Each row was made from one small tree. The marks that hang from a mark follow it in brackets, in alphabetical order. Every link used is in the known rows. Write each row's tree.
Known rows:
W{P Y{T}}: [ 1.82 -1.94 -1.37  1.64  2.34  0.55  0.44  3.37 -0.91 -1.06 -5.58 -3.76
  3.24 -3.34 -2.59 -1.64  0.89 -3.37 -6.36  1.28  0.82  3.25  1.15 -2.26]
W{Y{T}}: [ 1.41 -2.69 -0.47 -1.16  2.54  3.13  1.24  0.14 -0.09 -3.65 -4.92 -2.84
  2.05 -2.94 -0.58 -2.96  0.03 -1.84 -4.34 -0.46 -0.51  3.06 -0.88 -3.46]
Y{T{N} X{M}}: [ 3.13 -2.97  3.32 -2.50 -1.83  2.85  2.61 -1.88 -1.61 -6.74 -0.31 -5.79
  5.56  1.29  4.02 -1.55 -0.94 -1.70 -4.43 -1.17  3.06 -1.04  0.89 -1.05]
G{M{C X{Y{W}}}}: [-0.46  1.18 -1.52 -2.02  4.19  3.26 -1.67 -1.46  7.20 -0.56 -1.99  3.62
 -4.10 -2.09 -2.11 -0.18  2.52  2.79 -0.74  3.21 -1.83 -3.14 -3.48 -3.79]
X{M{C G}}: [-1.28  6.96 -1.25 -3.63  4.00  1.75  1.16  0.13  7.94 -2.71  2.56 -0.94
 -0.25 -0.88  2.06  0.65  2.26 -4.32 -3.66  1.90 -2.44  1.61 -2.91 -4.16]
M{C G X{Y{W}}}: [-3.43  2.67  0.03 -4.50  3.72  2.22 -1.20  3.24  7.78  4.69  3.60  6.34
 -4.82  0.42  2.05  2.04  4.69 -3.53  1.73  1.27 -0.81 -1.64 -3.85 -0.71]
C{M}: [ 0.96 -0.63 -5.23 -5.59  3.47  1.04  0.72 -6.72  2.63 -5.69 -2.82 -0.20
  0.25 -2.15 -0.78  0.14  0.24  0.75 -3.05  2.03 -1.94  4.04  1.41 -4.01]
Y{T{N} W{P}}: [ 3.43 -1.73  1.24 -1.71 -2.48  1.07  1.36  0.43  2.80 -2.87 -0.46 -6.13
  3.04  0.43  2.50 -0.67  0.41 -1.87 -8.21  0.51  2.11 -1.98  2.13  1.31]
G{M{X}}: [-1.05  0.67 -2.67  0.16  3.64  2.84 -0.50 -3.92  5.02 -5.16 -4.56  2.42
 -2.95 -4.16  0.16 -1.23  2.11 -0.39 -4.07  4.04 -2.17 -2.04 -3.22 -4.58]
G{M{X{Y}}}: [-0.79 -0.92 -2.45 -0.01  4.64  2.52 -0.08 -2.71  3.78 -3.10 -4.12  3.22
 -3.07 -2.74 -2.22 -2.08  1.11  1.24 -1.60  4.68 -2.81 -3.11 -2.72 -5.02]
M{X{Y}}: [-1.64 -4.05 -2.09 -1.98  4.11  0.38  0.27 -0.52  3.12 -0.26 -3.04  3.89
 -2.20 -1.94 -0.54 -1.30 -1.46 -2.51 -2.18  3.58 -3.16 -0.20 -2.47 -4.38]
Y{T{N} W{P} X}: [ 4.57 -3.94  5.01 -0.58 -4.65  0.62 -0.64 -0.49 -0.70 -2.11 -0.42 -5.88
  4.40  1.21  3.30 -0.07  0.09  0.11 -5.54 -2.02  6.20 -2.79  2.59  2.06]
C{M{G X{Y}}}: [-2.57 -1.12 -4.79 -5.61  4.54  1.48 -0.17 -1.51  1.28 -0.55  0.41  5.95
 -2.46 -0.61  1.35  0.10  4.10 -2.15  2.88  2.86 -1.10  1.06  0.07 -1.96]
G{M}: [ 1.00  2.16 -2.55 -0.51  3.80  2.37  1.03 -6.26  5.48 -7.30 -4.63 -1.71
 -1.41 -3.20 -2.68 -1.79  0.61  1.96 -5.25  3.94 -2.18 -0.32 -1.67 -5.76]
Y{T{N} X}: [ 2.55 -4.13  3.20 -2.97 -1.79  3.59  3.01 -3.49 -1.58 -6.75 -1.74 -5.22
  4.49  1.31  2.30 -0.66 -0.13 -1.41 -5.24 -0.90  3.76  0.30  1.80 -0.64]
W{P Y{X{M}}}: [ 2.52 -1.38  0.78  3.47  1.98 -0.84 -3.05  2.47 -1.02  0.08 -5.52 -3.36
  4.41 -3.43 -1.52 -2.89 -1.34 -0.61 -2.89  0.83  1.19  0.93 -0.37 -2.57]
Y{T}: [ 0.89 -1.45 -0.57 -2.90  1.68  1.64  4.03 -2.88  2.06 -5.52 -1.66 -2.81
  1.03 -0.61 -0.48  0.02 -0.64 -3.62 -7.60  0.31  0.48  3.40  0.22 -4.51]
X{M{C G} Y{T}}: [-0.20  2.65 -0.13 -4.78  4.75  2.50  3.54  2.75  3.90 -0.13  4.05  0.33
  0.82  2.19 -1.32 -0.13  1.52 -3.18 -0.66  1.67 -0.75  0.53 -1.05 -4.02]
W{P}: [ 0.56  0.54 -2.58  0.63  2.73 -1.89  0.82 -1.57  4.47 -2.61 -3.91 -3.17
  0.97 -2.40 -2.86  0.00 -1.58 -3.10 -8.72  3.85 -1.38  2.47  1.00 -4.05]
G{M{C}}: [ 0.22  4.41 -2.93 -2.42  4.63  3.85  0.92 -5.06  8.19 -6.38 -3.37 -1.39
 -1.72 -2.92 -3.54  0.27  2.03  2.24 -4.93  3.65 -2.37  0.75 -1.99 -5.59]
T{N Y{X{M}}}: [ 5.31 -2.45  0.62 -4.96  2.30  5.76 -0.50 -5.40 -0.44 -6.21 -3.53 -6.75
  4.47  1.54  3.34 -4.15 -2.04  0.00 -0.93  5.18 -1.57 -5.43  1.37 -1.02]
Y{T X}: [ 2.31 -3.33  3.38 -1.77 -0.64  0.79  2.15 -4.10 -1.00 -4.80 -1.79 -2.19
  2.72  0.34  0.74  0.54 -1.03 -1.39 -4.95 -2.25  4.59  2.37  0.42 -3.34]
C{M{G X}}: [-2.94  0.90 -4.64 -4.94  3.44  2.03 -0.38 -2.36  2.56 -1.94  0.13  5.09
 -2.45 -1.58  3.49  1.17  5.45 -3.41  0.37  1.95 -0.50  1.88 -0.36 -1.55]

Which tree is each row?
[ 0.05  1.54 -0.92 -2.75  4.73  0.18  1.92  0.19  3.56 -1.04  1.28  0.30
 -0.04  0.24 -0.82 -2.88 -1.14 -1.77 -0.50  3.45 -2.96 -1.11 -1.59 -5.02]
X{M{G} Y}
[-1.55  1.44 -2.94 -1.95  5.81  3.54 -0.06 -1.38  6.29 -1.94 -2.85  3.43
 -3.36 -2.47 -3.25  0.03  2.48  1.40 -1.31  4.07 -2.98 -1.79 -3.42 -4.79]
G{M{C X{Y}}}
[ 4.50 -1.03  0.36 -6.27  3.11  6.76 -0.48 -4.47  1.13 -5.02 -2.30 -6.67
  4.50  1.54  2.74 -2.61 -1.19  0.14 -1.05  4.97 -1.62 -4.48  0.79 -0.77]
T{N Y{X{M{C}}}}
[ 4.60 -1.71  0.81 -2.93  4.00  2.78 -1.76 -6.40 -0.11 -3.55 -3.73 -3.23
  2.22  0.03  0.95 -2.51 -3.34 -0.34 -0.82  4.03 -0.61 -2.67 -0.34 -4.17]
T{Y{X{M}}}
[ 0.96  3.93  0.88 -4.25  3.75  0.89 -0.19  1.55  7.46  2.50  3.80  0.76
 -0.76  0.99  0.46 -1.15  0.05  0.58  1.06  1.40 -1.98 -2.16 -2.70 -2.95]
X{M{C G} Y{W}}
[-2.23  3.03 -3.17 -1.55  4.45  3.69 -0.42 -2.39  7.64 -4.00 -3.15  2.60
 -3.20 -3.44 -0.83  0.96  3.68 -0.30 -3.79  3.48 -2.41 -0.92 -3.68 -4.64]
G{M{C X}}
[-5.05  5.15 -1.74 -3.96  4.03  3.17  0.10  2.07  8.38  0.19  2.54  5.12
 -3.90 -0.94  3.09  3.35  6.21 -7.20 -2.12  1.52 -1.33  1.61 -3.81 -1.82]
M{C G X}
[ 3.79 -2.33  1.18 -0.93  1.37 -1.52  0.59  2.08  1.60  1.00  0.34 -2.37
  2.74  0.60 -1.38 -2.27 -3.42 -0.15 -3.32  1.48  0.74 -2.68  0.24 -3.15]
X{M Y{T W{P}}}
[ 2.88 -1.45  1.54 -0.24 -1.53 -1.45  0.21 -0.25  2.99 -0.94 -0.52 -3.54
  1.20 -0.67  0.50  0.71 -0.58 -2.20 -8.11 -0.42  3.05  0.16  1.02 -1.39]
Y{T W{P}}
[-2.28 -2.21 -1.64 -5.79  3.96  3.92  2.25  2.47  4.41 -0.39  0.14  1.91
 -0.51  0.26 -0.36  1.22  2.02 -3.78 -2.41  2.03 -1.73  0.40 -1.37 -1.65]
M{C X{Y{T{N}}}}
[ 3.14  1.74  1.11 -4.37  4.47  4.11 -1.59 -4.63  1.92 -1.90 -0.68 -2.10
  1.25  1.27  1.35 -0.80 -0.52 -1.48  0.80  3.45 -0.19 -2.62 -0.75 -2.91]
T{Y{X{M{C G}}}}
[ 2.81 -3.26  2.63  0.25  0.88  2.43 -0.67  0.22 -2.82 -2.91 -4.19 -2.87
  4.32 -1.88  1.15 -3.06 -0.67 -0.79 -1.60 -2.81  2.29  1.04 -1.36 -2.67]
W{Y{T X{M}}}
[-3.89 -0.13 -1.12 -1.93  4.07  1.27  0.74  1.24  3.26  1.15  0.75  6.01
 -3.91 -0.26  1.39 -0.54  3.06 -5.40  0.36  3.32 -1.62 -1.39 -2.68 -2.41]
M{G X{Y}}
[-4.20  1.78 -0.47 -4.91  4.72  3.34  2.16  4.24  5.08  2.53  3.78  6.10
 -2.92  1.42  0.81  2.59  5.99 -6.49  0.15  1.23 -0.10  0.50 -2.46 -1.71]
M{C G X{Y{T}}}
[ 0.79  1.98  3.75 -2.73  0.35  2.28  1.57 -0.23  1.11 -2.73  3.17 -1.02
  2.67  1.65  2.66  1.66  1.87 -3.96 -2.53 -2.74  5.00  1.35 -0.77 -2.48]
Y{T X{M{C G}}}
[ 2.42 -1.53  2.09 -0.85  1.60  2.94 -0.65  1.17 -1.09 -1.86 -3.01 -2.81
  4.14 -1.76  0.38 -1.80  0.38 -0.75 -1.44 -2.91  2.27  2.24 -1.67 -2.70]
W{Y{T X{M{C}}}}
[ 6.18 -3.24  2.33 -3.40 -0.09  3.90 -3.05 -4.18  0.20 -2.08 -3.41 -6.84
  4.05  1.47  2.98 -2.78 -1.63  1.71 -1.85  4.38  1.08 -6.71  2.61  1.95]
T{N Y{W{P} X}}
[ 2.85 -4.20  1.56  1.36 -0.23  2.17 -0.19  3.45 -3.70 -2.04 -5.36 -5.50
  5.74 -1.60 -0.75 -1.92  1.32 -1.45 -4.22 -0.21  3.68  0.55  2.41  0.39]
W{P Y{T{N} X}}
[-4.60  2.93 -1.66 -4.53  5.52  2.80  0.67  2.98  6.76  2.65  2.96  6.25
 -4.13  0.49  0.14  1.97  5.01 -5.10  0.73  2.69 -1.89  0.37 -3.35 -2.04]
M{C G X{Y}}
[ 0.86  0.86 -1.89 -4.52  6.03  0.84  1.65 -0.27  5.94 -1.02 -0.14 -1.22
  1.25 -0.48 -3.31 -1.25 -3.24  0.25 -1.81  3.38 -4.11  0.70 -2.00 -5.82]
X{M{C} Y}
[ 5.74 -2.58  2.42 -1.53  1.41  1.24 -3.97 -5.45  0.82  0.34 -3.17 -3.24
  1.54  0.16  0.64 -1.35 -3.03  1.47 -1.77  3.11  2.09 -4.29  1.23 -1.36]
T{Y{W{P} X}}
[-2.84 -0.80 -2.37 -4.32  5.64  1.72  0.42  0.96  6.68  1.19 -1.13  4.00
 -2.20 -1.08 -1.86  1.54  0.48 -2.51 -2.01  2.52 -3.27  1.35 -2.90 -3.84]
M{C X{Y}}
[ 1.78 -0.50  3.17 -2.67  0.77  1.72  1.31 -1.82  0.98 -3.62  0.88 -2.70
  3.52  0.60  1.28  1.26 -0.52 -2.07 -4.07 -2.71  3.92  1.89 -0.93 -3.52]
Y{T X{M{C}}}
[ 4.61 -3.22  0.49 -5.36  2.19  5.94 -0.22 -6.59 -0.40 -6.11 -4.27 -6.46
  3.50  1.38  2.16 -3.13 -1.63  0.68 -1.36  5.17 -1.03 -4.18  2.02 -0.52]
T{N Y{X}}
[ 2.95 -4.60  2.11 -1.44 -0.07  4.45  0.70 -0.04 -3.11 -4.06 -5.02 -4.67
  4.48 -1.15  1.31 -3.30  0.83 -0.02 -2.23 -1.86  1.97  0.88  0.64 -0.32]
W{Y{T{N} X}}
[-0.63  3.78 -1.27 -4.58  6.01  1.24  2.04  1.30  6.35  0.11  2.74  0.56
 -0.15  0.73 -1.87 -0.63  0.35 -1.56 -0.04  3.01 -3.11  0.15 -2.13 -4.30]
X{M{C G} Y}
[-1.19 -5.27 -1.29 -3.23  2.52  2.51  2.24  1.10  0.95 -1.68 -2.08  1.77
 -0.08 -0.31  1.12 -1.38  0.09 -3.98 -2.93  2.59 -1.52 -1.21 -0.89 -2.19]
M{X{Y{T{N}}}}
[ 3.53 -4.46  0.79 -2.88  0.34  0.47  2.08  0.65  1.64 -0.68 -0.65 -3.83
  2.58  1.57 -1.66 -2.13 -1.71  0.81 -4.34  2.26  0.59 -2.56  2.05 -0.62]
X{Y{T{N} W{P}}}
[ 2.11 -2.70 -1.70  0.73  1.31  2.54  1.08  3.74 -0.89 -2.37 -5.60 -5.93
  4.77 -2.29 -1.30 -2.86  1.64 -3.15 -6.55  1.80  0.00  1.30  2.27 -0.19]
W{P Y{T{N}}}
[-1.46 -1.09 -3.27 -5.56  3.19  1.05 -1.53 -1.53  1.93  0.94  0.94  6.33
 -2.80 -0.36  2.43  0.16  4.08 -0.58  3.19  1.81 -0.20 -0.67 -0.41 -0.80]
C{M{G X{Y{W}}}}
[ 1.56  1.35  1.78 -2.40  1.74  0.45 -0.84 -3.45  4.11 -3.54 -0.87 -2.17
  2.35 -0.75  0.88  0.45 -2.23 -0.23 -3.07 -0.49  0.78  1.67 -1.89 -4.15]
Y{X{M{C}}}
[ 3.42  1.40  4.24 -2.25 -0.97 -0.17 -3.61 -3.32  5.33 -0.71  0.64 -1.96
  1.80 -0.78  3.26  0.30 -2.64  2.60 -2.27 -2.67  2.12 -1.79 -2.96 -2.44]
Y{W X{M{C}}}
[ 2.14 -3.01 -0.61 -3.92  2.86  2.39  4.03  0.45  0.42 -4.16 -0.59 -4.02
  3.84  1.28 -0.32 -3.77 -2.61 -1.19 -3.22  2.96 -2.03 -1.53  0.52 -3.41]
X{M Y{T{N}}}
[ 0.27 -1.12 -1.21 -0.09  3.09  2.27 -1.56 -2.80  4.53 -1.91 -3.51  3.33
 -3.56 -2.79 -1.17 -2.57  0.88  2.44 -1.03  3.55 -1.79 -4.53 -2.89 -4.11]
G{M{X{Y{W}}}}
[ 2.92 -4.51  1.67 -3.39  1.36  0.36  1.93 -1.87  1.99 -0.52 -0.68 -1.03
  0.32  1.11 -1.87 -2.04 -2.90  1.54 -2.66  0.39  0.30 -0.77 -0.21 -3.46]
X{Y{T W}}
[ 6.63 -2.71  2.47 -4.93  0.02  5.09 -2.86 -5.30  0.55 -3.99 -2.26 -6.67
  3.99  1.75  5.44 -4.14 -2.40  2.46 -0.19  3.57 -0.29 -7.76  0.26  0.64]
T{N Y{W X{M}}}
[ 4.03 -0.54  5.70 -2.43 -2.29  0.74 -1.55 -1.28  2.53 -0.90  2.17 -2.56
  2.95  1.22  3.66  0.93 -0.91  0.49 -2.91 -4.97  5.56 -1.14 -1.62 -1.59]
Y{T W X{M{C}}}
[ 3.91 -3.31  1.42 -3.95  0.51  1.81  1.75  0.53  1.80 -2.24  0.83 -3.82
  3.35  1.54  1.80 -4.04 -2.90  0.89 -2.11  1.14 -1.01 -4.05  0.00 -2.04]
X{M Y{T{N} W}}
